Each row was made from one small tree. The marks that hang from a mark follow it in brackets, in alphabetical order. Every link used is in the known rows. Write each row's tree.
Known rows:
siza[fubed kofalil ragib[ruzu[menis]]]: [-0.69  1.34  2.12  1.28 -6.28  1.66  4.04  1.70 -0.53 -5.05 -2.23 -1.16
  1.69  0.04 -3.40 -0.24  3.05 -0.63  2.38]
fubed[ruzu[menis ragib zibi] siza]: [ 1.66  3.06 -1.83  1.37 -2.55  0.31 -1.83 -1.04  0.63 -2.69 -1.14 -0.46
 -0.86  0.28  2.79  0.40 -0.25 -1.23 -0.57]
fubed[ruzu[zibi]]: [-0.75  3.46  0.03  1.69 -3.55  1.66 -0.42 -2.16 -0.34 -1.41 -1.24 -3.67
 -0.31  1.18  3.11  0.27  3.31 -0.75 -2.04]
kofalil[siza[fubed ragib[ruzu[menis]]]]: [-3.32  3.03 -0.74  1.37 -7.16  1.18  3.27  1.73 -0.19 -3.74 -3.23 -1.90
 -1.12 -0.87 -3.23 -1.73  3.54 -0.68  2.41]
kofalil[siza[fubed[ruzu]]]: [-6.05  2.13 -1.41  2.37 -6.60  1.60  1.12 -0.56  1.33 -1.63 -0.66 -3.44
 -0.35  0.74 -0.10 -2.76  1.31 -0.22  1.75]
ruzu[fubed menis ragib zibi]: [-1.96  4.72 -0.93 -0.18 -5.50 -2.23 -4.87 -2.09 -2.00 -5.16 -3.26 -2.15
  0.30  0.11  3.60  2.45  6.97 -3.75 -3.23]
ruzu[fubed[siza] menis zibi]: [-0.79  4.33 -2.38 -1.14 -2.88 -2.60 -2.24 -2.22 -2.54 -3.56 -1.74 -0.78
 -0.41  2.91  1.87  2.86  6.24 -2.62 -1.35]
kofalil[siza[fubed[ruzu[ragib zibi]]]]: [-5.90  2.47 -1.26  1.91 -7.08  1.13 -0.22 -1.08  0.72 -2.07 -0.86 -3.27
 -0.81 -0.85  1.70 -2.26  2.00 -0.60  1.72]
fubed[ruzu[zibi] siza[ragib]]: [-0.14  3.44 -0.54  1.32 -2.69  1.23  2.16 -2.12 -1.53 -1.53 -1.36 -1.72
 -2.04  0.35  0.93 -0.51 -0.08  0.14 -0.04]
ruzu[menis ragib]: [-0.66  3.99 -0.31  2.86 -5.94  0.79 -1.69  0.17  1.98 -3.99 -3.05 -0.79
  1.12  0.77  0.37  1.11  3.10 -4.37 -5.17]
siza[fubed]: [-5.16  3.03  0.26  3.19 -7.20  2.33  1.60 -0.88  0.90 -1.65  1.05 -3.53
  0.82  2.20 -0.98  1.10  3.80 -3.47 -1.92]
ragib[ruzu[menis] siza[fubed kofalil]]: [ 1.36  0.79  1.07 -0.97 -1.81  1.75  2.09  2.85  1.95 -5.22 -1.22  0.68
  2.19 -0.33 -2.35  0.00  4.06 -1.39  0.32]
ruzu[zibi]: [-2.14  4.38  0.47  1.88 -5.04  0.98  0.15 -2.57 -1.28 -1.46 -1.41 -1.99
 -0.83  2.02  1.68  2.24  6.69 -3.04 -4.37]
ruzu[fubed[siza] zibi]: [-3.90  4.14 -0.71 -0.23 -4.85 -1.27 -1.40 -4.18 -2.44 -2.00 -0.42 -1.52
 -0.54  2.43  1.86  2.03  5.25 -1.91 -1.44]
fubed[ruzu[menis] siza[ragib]]: [ 1.61  3.08 -1.60  1.71 -2.03  0.91  2.28 -0.11  0.41 -2.81 -2.31 -1.14
 -0.61  1.01 -0.94 -1.07 -1.40 -0.28 -0.25]
siza[fubed[ruzu]]: [-3.93  2.34  0.07  2.92 -5.75  2.61  1.00 -0.60  1.07 -1.66  1.23 -4.89
  0.94  1.43  0.33  0.03  1.56 -1.49  0.00]
kofalil[siza[fubed]]: [-6.94  2.49 -1.20  2.70 -7.83  1.41  1.68 -0.77  1.14 -1.58 -0.80 -2.31
 -0.26  1.29 -1.09 -1.60  3.13 -1.54 -0.02]
siza[fubed kofalil ragib[ruzu]]: [-2.88  1.40  3.13  1.95 -7.59  2.57  4.56  0.40 -0.23 -3.91 -1.44 -1.69
  1.79 -0.27 -3.53 -0.84  2.09 -0.08  2.39]
kofalil[siza[ragib]]: [-5.26  3.88 -0.33  2.60 -7.01  1.23  3.19 -1.33 -0.05 -2.20 -4.25 -1.44
 -1.20  0.06 -1.70 -2.69  2.73 -1.14 -1.77]
ragib[siza]: [-2.37  3.27  0.42  1.16 -2.11  2.05  1.58 -0.66  1.74 -2.45 -1.37 -0.71
  0.41  0.71 -0.73 -0.38  4.20 -3.36 -5.62]

Which tree is each row?
[-6.56  2.19 -1.13  2.58 -7.41  1.68  0.25 -0.67  1.95 -2.07 -0.72 -3.21
  0.05 -0.54  0.46 -2.98  0.39 -0.62  1.52]	kofalil[siza[fubed[ruzu[ragib]]]]
[ 1.24  3.97  0.01 -1.13 -4.59 -0.74 -1.59 -0.14 -1.94 -4.53 -2.88 -1.71
  0.59  1.10  0.09  2.71  8.08 -1.76 -0.69]	ragib[ruzu[fubed menis zibi]]
[ 2.03  3.60  0.10 -3.30 -0.53 -0.88 -1.09  0.95 -1.24 -5.43 -2.94 -0.49
  0.08 -0.94  0.02  1.80  8.33 -2.18 -1.60]	ragib[ruzu[fubed menis zibi] siza]
[-0.84  3.13  0.37  0.84 -2.45  1.74 -1.69 -1.51  0.66 -2.96 -1.49 -2.59
 -0.39 -1.83  3.64 -0.99  2.12 -1.57 -3.04]	fubed[ruzu[ragib[siza] zibi]]
[-4.36  2.82 -1.71  1.78 -5.85  0.87  2.51  0.66 -0.20 -3.28 -2.76 -3.32
 -1.15 -0.68 -0.99 -2.90  1.78 -0.22  2.21]	kofalil[siza[fubed[ruzu[menis]] ragib]]
[-0.53  3.59  0.76  2.18 -5.56  2.14  4.09 -0.33  0.43 -1.89 -1.66  0.57
 -0.69  0.98 -4.24 -0.12  0.40 -1.24 -1.05]	fubed[siza[ragib[ruzu]]]
[-1.55  0.90  0.68  2.77 -4.78  2.15  0.15 -2.42  3.00 -1.74 -0.29  0.39
  1.87  0.87  1.22 -2.31 -4.75  0.74  0.27]	fubed[ruzu[ragib] siza[kofalil]]
[-2.00  3.54  1.59  1.28 -7.16  2.11  3.63  0.56 -2.25 -3.73 -1.06 -3.49
 -1.07 -1.02 -2.60  1.10  5.57 -2.03  0.99]	siza[fubed ragib[ruzu[zibi]]]
[ 0.01  2.16  1.65  1.15 -4.76  1.44  3.96 -1.40 -0.39 -2.48 -1.86  1.83
 -0.22  1.03 -2.24 -0.14  0.83  0.09  0.46]	fubed[siza[kofalil ragib[ruzu[zibi]]]]
[-3.80  0.68  1.47  1.81 -6.15  1.90 -0.41 -1.84  0.47 -3.02  0.57 -3.08
  1.75  0.23  3.06 -0.49  0.91 -0.14  1.49]	siza[fubed[ruzu[ragib zibi]] kofalil]
[ 0.99  3.44 -0.69  1.33 -3.31  0.56 -2.66 -0.72  0.04 -3.49 -2.48 -2.70
 -0.22 -0.29  3.61  0.56  2.79 -1.99 -2.39]	fubed[ruzu[menis ragib zibi]]
[-4.12  0.35  1.22  2.56 -5.60  2.41  1.61 -1.57  1.44 -2.20  0.86 -3.20
  2.60  1.98  0.98 -1.22  0.14  0.33  1.61]	siza[fubed[ruzu] kofalil]
[-5.33  4.55  0.62  0.80 -7.27 -0.88 -3.85 -4.04 -1.81 -3.46 -1.90 -2.81
  0.35 -0.15  3.50  1.41  5.68 -3.13 -3.33]	ruzu[fubed ragib zibi]
[-1.93  3.00 -0.90  0.03 -4.02 -1.75  0.53 -1.72 -1.12 -4.33 -3.08  0.14
  1.48  2.47 -0.97  0.18  2.35 -1.18 -0.36]	ruzu[fubed[siza[kofalil ragib]] menis]
[-2.93  3.77 -0.61  0.61 -6.66 -0.02  2.03  0.33 -0.71 -4.06 -5.18 -1.06
 -0.53 -0.47 -2.69 -2.00  3.93 -0.45  0.66]	kofalil[siza[ragib[ruzu[fubed menis]]]]
[-3.84  2.33 -2.32  1.33 -5.11  0.30  0.15 -0.05  0.05 -2.46 -1.22 -3.14
 -1.10  0.44  1.36 -1.48  3.61 -0.60  1.84]	kofalil[siza[fubed[ruzu[menis zibi]]]]
[-0.25  3.06 -0.91  1.52 -2.55  1.26  0.45 -2.43  0.04 -0.77  0.16 -1.31
 -1.16  1.84  2.02  0.22  0.27 -0.14 -0.38]	fubed[ruzu[zibi] siza]
[ 1.59  3.57 -1.33  0.90 -1.86  0.41 -1.16 -0.72 -0.57 -2.67 -2.15 -3.11
 -0.39  1.67  3.14  1.10  4.32 -1.28 -1.91]	fubed[ruzu[menis zibi]]
[-4.52  2.27 -2.22  1.92 -5.85  0.95  0.93  0.20  1.26 -2.35 -1.25 -2.93
 -0.28  0.81  0.13 -2.21  1.97 -0.62  1.65]	kofalil[siza[fubed[ruzu[menis]]]]
[-1.42  2.61  3.07 -0.17 -6.09  0.42  2.39 -1.99 -2.57 -4.27 -3.97 -0.86
  1.20 -0.35 -0.85 -0.21  4.55  0.57  0.66]	siza[kofalil ragib[ruzu[fubed zibi]]]
[-4.90  4.05 -0.21  1.24 -6.01 -0.23  1.07 -3.09 -1.36 -2.41 -1.53 -1.67
  0.43  1.90 -1.50 -0.01  1.94 -1.59 -1.40]	ruzu[fubed[siza[ragib]]]
[-0.94  1.51  0.62  2.18 -3.47  1.86  3.20 -2.05  0.84 -1.94 -1.51 -0.26
  0.71  1.17 -0.43 -2.50 -3.73  1.72  1.10]	fubed[ruzu siza[kofalil ragib]]
